Each row was made from one small tree. Brackets hold a mark, then the marks that hang from it, in the order of their numbers. Every link used is in the known rows. Write each row's tree.
Known rows:
(Q102 (Q799 Q841) Q983): [ 2.76  0.40 -2.63 -1.30  0.61  1.33 -0.36  0.59 -0.99 -1.66  0.78  0.68
 -0.46  2.72 -1.37  0.69  0.29 -2.17 -1.52  1.98 -0.07 -0.81 -5.28]
(Q975 Q40 (Q799 Q841 Q983)): [ 0.46  2.20 -3.24  1.47 -1.89  1.51 -2.34 -0.46 -1.84  5.23 -0.93  3.34
 -0.50  0.29 -5.43 -2.76 -2.74 -1.06  0.42  1.06  1.24 -2.39 -0.48]
(Q102 (Q40 Q975) (Q799 Q841) Q983): [ 6.17  1.07 -2.66  0.38  3.65  2.33  0.56  1.90 -3.13 -3.77  0.03  0.72
 -4.53  1.43 -4.04  1.02  1.10 -0.95 -3.02  2.26  0.07 -0.57 -7.86]
(Q841 Q40): [-2.28  1.83 -0.03  1.37 -0.55  0.90 -1.37  0.53  0.40  0.07 -0.70  1.47
  1.76  1.09  0.09 -0.14  0.63  0.99 -0.47 -1.17 -0.87 -1.20  1.19]
(Q983 Q102 (Q799 (Q841 (Q40 Q975)))): [ 2.34  0.90 -0.31  3.33  3.38  3.05 -4.29 -0.10 -3.48  2.81 -1.07  6.19
  3.18  5.49 -5.22 -1.19  1.40  3.07 -0.62 -1.19 -3.02 -1.18  0.94]
(Q975 Q40 (Q799 Q841)): [ 0.08  0.85 -1.07  2.31 -1.43  1.12 -1.19  0.02 -0.11  3.39 -0.13  2.77
 -0.94 -0.48 -5.02 -0.99 -1.58 -1.91 -1.13  1.64  0.44 -1.27 -0.02]
(Q799 Q841 (Q975 Q40) (Q983 Q102)): [ 1.47  0.95 -3.45  2.76 -4.62  0.24 -2.63 -0.16 -4.81  4.27 -1.50  4.85
  1.24  3.44 -3.41 -3.81 -1.52  2.77  0.85 -0.54  0.95 -3.32 -0.63]
(Q799 Q841 Q975): [-0.46  1.20 -1.65  1.02 -4.34  1.04 -0.67  0.36 -3.18  4.13 -1.21  1.48
 -1.56  0.60  0.43 -1.64 -0.10  1.24 -0.24 -0.88  0.32 -0.59 -1.31]
(Q841 (Q40 (Q975 (Q799 Q983)))): [ 0.77  4.11 -3.29  3.78  0.46  0.81 -5.39  0.79 -1.23  1.67 -2.39  2.49
 -2.76  0.91 -5.47 -2.56  0.43  1.03  0.18 -1.75  0.26 -0.84  0.96]
(Q799 Q40 Q975 Q983): [-0.90  2.47 -2.23  2.18 -5.45 -0.18 -2.26 -0.08 -2.85  1.84 -2.80 -0.97
 -1.87  0.58 -0.73 -1.14 -1.30  2.76  0.16 -1.44  2.33 -2.14  1.27]
(Q975 Q799): [-0.63  0.04 -0.12  1.23  0.39  0.10 -1.19  0.30  1.90  0.99 -0.14 -0.08
 -2.42 -0.60 -3.30  0.36  0.60 -1.56 -0.63  0.51  0.71  0.78  0.38]
(Q841 (Q40 (Q975 Q799))): [ 0.45  2.58 -1.32  4.61  1.01  0.15 -4.05  1.06  0.52 -0.23 -1.65  1.62
 -3.08 -0.26 -4.69 -0.63  1.76  0.10 -1.30 -1.05 -0.47  0.21  1.53]
(Q102 (Q799 Q841 Q975)): [ 0.30  1.35 -2.53  0.77 -4.07  0.97 -0.10  0.26 -1.95  3.33 -1.93  1.32
 -2.19  1.57  0.02  0.13  0.35 -0.65 -1.74  0.51 -0.06 -0.47 -2.96]
(Q799 Q40 Q841 Q975 Q983): [-0.81  3.08 -3.32  1.06 -6.09  2.02 -2.30 -0.39 -4.60  4.73 -3.01  0.40
 -1.90  1.15 -0.60 -2.41 -2.49  2.22  0.05 -0.97  1.72 -2.98 -0.57]
(Q983 (Q102 (Q40 Q975) (Q799 Q841))): [ 5.33 -0.73 -2.51  0.92  4.44  2.43  0.48  0.77 -3.31 -1.51 -1.08  3.27
 -3.45  2.90 -4.61  1.47  1.85 -0.71 -3.14  2.55 -1.70 -0.24 -6.31]
(Q40 (Q975 (Q799 Q841 (Q983 Q102)))): [ 4.15  0.76 -4.86  1.95  1.71  1.80 -4.93 -0.12 -4.34  3.38 -1.35  4.29
 -3.02  2.95 -6.79 -3.37 -0.12  0.03  0.49  0.28 -0.05 -0.60 -1.90]
(Q40 Q975): [ 3.21  0.61 -1.47  2.26  1.14 -0.49 -1.57  0.31 -1.99 -1.25 -0.70  0.22
 -2.24 -0.82 -1.83 -0.84  0.40  0.84 -0.20 -0.54 -0.31  0.74 -0.09]
(Q975 Q40): [ 0.54  0.28  0.34  2.13 -1.28 -1.21  0.01 -0.06  0.20 -0.47  0.07  1.29
  1.42 -0.75 -1.88 -0.10 -1.14  0.18 -0.46  0.43  0.54 -1.23  1.29]
(Q975 Q40 Q799): [ 0.14  0.14  0.17  3.25 -1.04 -1.19 -1.20  0.00  1.92  0.44 -0.14  1.36
 -1.04 -1.19 -5.14  0.15 -0.69 -1.21 -1.00  1.10  1.16 -0.62  1.95]
(Q799 (Q40 Q975) Q841 Q983): [ 2.90  2.98 -4.75  0.94 -0.69  2.77 -3.38 -0.53 -5.28  2.44 -2.59  0.97
 -2.64  0.80 -2.80 -2.86 -2.60  1.02  0.05 -0.06  0.40 -2.12 -0.71]
(Q102 Q40 (Q799 Q841 Q975) Q983): [ 2.70  0.90 -1.57  0.54 -1.71  1.51  1.61  2.08 -2.35 -1.32 -0.70  0.17
 -3.76  2.05 -2.12  1.21  1.79 -0.13 -2.73  1.42  1.35 -1.13 -7.51]

Which tree is each row?
[-1.04  2.60 -3.67  1.73 -3.97  2.44 -3.75  0.55 -4.40  5.18 -2.44  5.02
  1.75  5.21 -1.32 -3.58  0.31  3.42  0.69 -2.39 -0.49 -3.33 -0.48]  (Q799 (Q841 Q40) Q975 (Q983 Q102))
[-0.80  2.42 -3.32  0.43 -1.83  3.17 -2.85 -0.72 -2.32  4.57 -1.98  0.66
 -2.63  0.72 -4.18 -1.46 -2.65 -1.44 -0.35  0.89  1.25 -2.22 -0.20]  (Q975 (Q799 Q40 Q841 Q983))
[-0.94  1.93 -2.24  1.07 -1.06  0.94 -2.99 -0.63 -0.10  1.55 -1.81 -0.81
 -2.87 -0.09 -4.35 -0.05 -1.81 -0.79 -0.30  0.28  1.86 -1.48  1.46]  (Q975 (Q799 Q40 Q983))
[ 3.10  2.57 -0.66  2.98  2.38  2.54 -4.06  1.00 -3.41  0.60  0.02  3.83
  2.08  4.08 -4.73 -1.49  0.87  2.91 -0.37 -1.37 -1.22 -1.15 -1.03]  (Q102 (Q983 (Q799 (Q841 (Q40 Q975)))))
[ 1.97 -1.35 -2.89 -0.90  1.47  2.21 -0.42 -0.50 -1.19  0.73 -0.45  3.29
  0.70  4.10 -1.81  0.94  0.57 -1.59 -1.54  2.08 -1.81 -0.85 -3.11]  (Q983 (Q102 (Q799 Q841)))
[ 1.29  3.08 -4.14  2.25 -5.64  0.21 -1.39 -0.14 -3.11  4.48 -2.62  3.56
 -0.71  1.93 -2.49 -1.90 -1.85  0.40 -0.64  0.49  1.19 -2.75 -2.36]  (Q102 (Q799 Q841 (Q975 Q40) Q983))
[ 1.49 -0.40 -1.96  2.96  0.00 -0.92 -3.01 -0.51  0.21  0.78 -0.64  3.84
  0.77  2.34 -7.04 -1.46 -0.83 -0.05  0.36  0.51  1.14 -2.05  1.06]  (Q975 Q40 (Q799 (Q983 Q102)))
[ 2.40  0.53 -0.07  1.66 -1.44 -0.59  1.62  2.34 -0.35 -4.24 -0.57 -1.31
 -3.77  1.43 -2.14  2.45  2.88  0.57 -2.70  0.84  2.02 -0.53 -5.88]  (Q102 Q40 (Q799 Q975) Q983)
[-0.51  1.80 -2.68  1.78 -4.94  1.35 -0.70  0.11 -1.78  2.09 -2.72 -0.52
 -3.02  1.07 -0.60  1.28 -0.66 -0.47 -2.70  1.08  0.57 -1.66 -1.47]  (Q102 (Q799 Q40 Q841 Q975))
[-2.36  3.94 -3.29  0.75 -1.28  3.48 -3.58  0.28 -1.53  5.90 -1.74  3.70
 -0.26  2.36 -3.43 -2.69 -0.99 -0.47  0.08 -0.88 -0.15 -2.17 -0.33]  (Q975 (Q799 (Q841 Q40) Q983))
[-2.88  2.47 -1.60  1.54 -0.78  3.10 -2.59  0.50  0.00  4.07 -1.01  2.92
 -0.48  1.12 -2.93 -1.15  0.56 -1.22 -1.20 -0.23 -0.82 -1.17 -0.19]  (Q975 (Q799 (Q841 Q40)))
[ 2.09 -0.42 -2.75  3.31 -3.91 -0.45 -0.87  0.14 -1.96  1.35 -1.37  4.09
  0.16  3.57 -3.17  0.03  0.55  0.24 -2.03  1.32 -0.19 -1.94 -1.84]  (Q983 (Q102 (Q799 Q841 (Q975 Q40))))
[ 1.77  0.58  0.55  1.70 -2.60  1.06 -1.91  0.55 -3.21  2.93  0.21  1.75
  1.30  3.46 -2.82 -1.06  0.53  3.08  0.20 -1.20  0.98 -0.55 -1.86]  (Q102 (Q983 (Q799 Q841 Q975)))
[ 2.69  1.25 -2.79  2.08  0.74  1.65 -2.79  0.49 -1.96  2.62 -0.98  1.82
 -4.64 -0.64 -4.78 -1.73  0.22 -1.50 -0.78  0.57 -0.30  0.68 -1.50]  (Q40 (Q975 (Q799 Q841)))
[ 2.30 -2.02  0.16  0.08  3.69  0.99  2.20  0.67  0.39 -3.14 -0.54  1.57
 -1.19  3.03 -3.04  3.64  2.47 -0.96 -2.68  2.38 -0.73 -0.46 -4.08]  (Q983 (Q102 Q40 Q799))
[ 1.38 -0.92  0.95  4.25 -2.98  0.67 -1.95 -0.49 -3.08  4.56 -0.85  5.59
  3.45  4.47 -5.04 -0.90 -0.23  3.53 -0.34 -0.31 -0.36 -1.81  1.23]  (Q983 Q102 (Q799 Q841 (Q975 Q40)))
[ 1.39  0.34 -2.08  3.84 -4.13 -2.10 -2.48 -0.04 -2.36  1.23 -1.60  3.47
  1.43  2.98 -3.54 -2.53 -0.43  3.37  0.99 -1.27  1.57 -2.62  1.09]  (Q799 (Q975 Q40) (Q983 Q102))
[ 2.77  1.34 -3.92  2.40  2.19  2.49 -3.45  0.62 -2.45 -0.11 -1.77  4.88
 -0.04  4.55 -3.47 -0.09  1.83 -0.09 -2.34  0.54 -2.97 -1.33 -2.16]  (Q983 (Q102 (Q799 (Q841 (Q40 Q975)))))
[-1.90  2.05  1.27  1.09  0.51  3.86 -1.72 -0.23 -1.50  5.05 -0.84  4.36
  4.31  3.44 -2.09 -0.47 -0.10  1.79 -0.26 -1.07 -2.07 -1.55  1.14]  (Q983 (Q799 (Q841 Q40)))
[ 5.13  0.98 -2.95  2.57  1.31 -0.57 -2.37  0.78 -0.84 -6.96 -0.82 -1.98
 -3.51  0.83 -3.93  2.20  0.50 -0.63 -2.80  1.43  1.05 -0.63 -2.29]  (Q102 (Q799 (Q40 Q975)) Q983)
[ 0.37  2.40 -2.09  3.19 -5.45 -1.77 -1.62  0.25 -2.19  2.56 -1.95  1.82
 -0.06 -0.03 -2.06 -2.64 -1.54  3.08  0.95 -1.25  2.25 -2.30  0.90]  (Q799 (Q975 Q40) Q983)
[ 1.19 -1.08 -1.47  2.34 -2.02 -1.24 -1.13  0.25 -0.05 -0.96 -1.29  1.53
 -1.13  3.61 -1.62  1.51  2.23  0.72 -1.45  0.05 -0.04 -0.17 -1.29]  (Q983 (Q102 (Q799 Q975)))
[ 1.70  1.52 -3.21  1.73 -4.34  0.78 -1.25  0.85 -2.08 -1.24 -1.29 -1.10
 -2.65  2.15 -1.60  1.30 -0.26 -0.12 -2.66  0.86  1.61 -2.22 -3.37]  (Q102 (Q799 Q40 Q841 Q975) Q983)
[ 1.87  0.94 -3.01 -0.42 -0.34  1.95 -0.74  0.40 -1.26 -2.66 -0.07 -0.94
 -0.83  2.16 -1.75  1.82 -0.90 -2.14 -2.88  2.39  0.48 -2.05 -3.79]  (Q102 (Q799 Q40 Q841) Q983)
[ 2.68  0.75 -1.36  3.81 -4.11 -3.16 -0.81  1.41  0.53 -3.67 -0.33  0.27
 -0.91  1.26 -3.03  1.09  0.78  0.59 -1.79  0.65  2.17 -1.59 -2.24]  (Q102 (Q799 (Q975 Q40)) Q983)
[-1.84  3.30 -2.65  2.12 -4.41  1.85 -1.43  0.85 -1.24  3.40 -2.65  2.61
 -0.49  2.59  0.26 -0.06  1.16  0.24 -2.24 -0.42 -0.94 -1.65 -1.66]  (Q102 (Q799 (Q841 Q40) Q975))
[ 3.22  2.45 -3.22  1.26  2.14  3.31 -1.59  0.80 -4.46  3.47 -1.87  2.41
 -6.05 -0.14 -6.55 -2.14 -0.16 -0.11 -0.86  0.87  0.70 -0.51 -4.33]  (Q102 (Q40 (Q975 (Q799 Q841 Q983))))
[-1.24  0.91  2.26  3.78 -3.75  0.21 -1.79 -0.48 -0.95  1.86 -2.00 -0.57
 -0.22  1.38 -2.63  1.60  0.05  3.44 -0.85 -1.15  1.11 -0.76  3.14]  (Q983 (Q799 Q40 Q975))
[-1.97  4.65 -3.38  1.45 -5.60  2.32 -3.28  0.71 -4.08  6.57 -2.86  3.49
  0.54  2.59  0.15 -3.88 -0.61  2.87  0.75 -2.39  0.19 -2.84 -0.48]  (Q799 (Q841 Q40) Q975 Q983)
[ 1.33  0.02 -0.68  1.36 -1.21  0.26 -0.12  0.96 -3.35  0.92 -1.79  2.00
 -1.66  2.99 -2.58 -0.97  1.33  3.45  0.04 -0.89  1.43 -1.53 -2.89]  (Q799 Q975 (Q983 (Q102 Q40)))
[ 1.90  0.28 -1.49  0.52  0.43  0.05 -0.72  0.30  1.01 -5.74  0.00 -2.52
 -1.23  1.77 -2.20  3.08  0.11 -1.41 -2.57  1.94  1.12 -1.42 -2.29]  (Q102 (Q799 Q40) Q983)
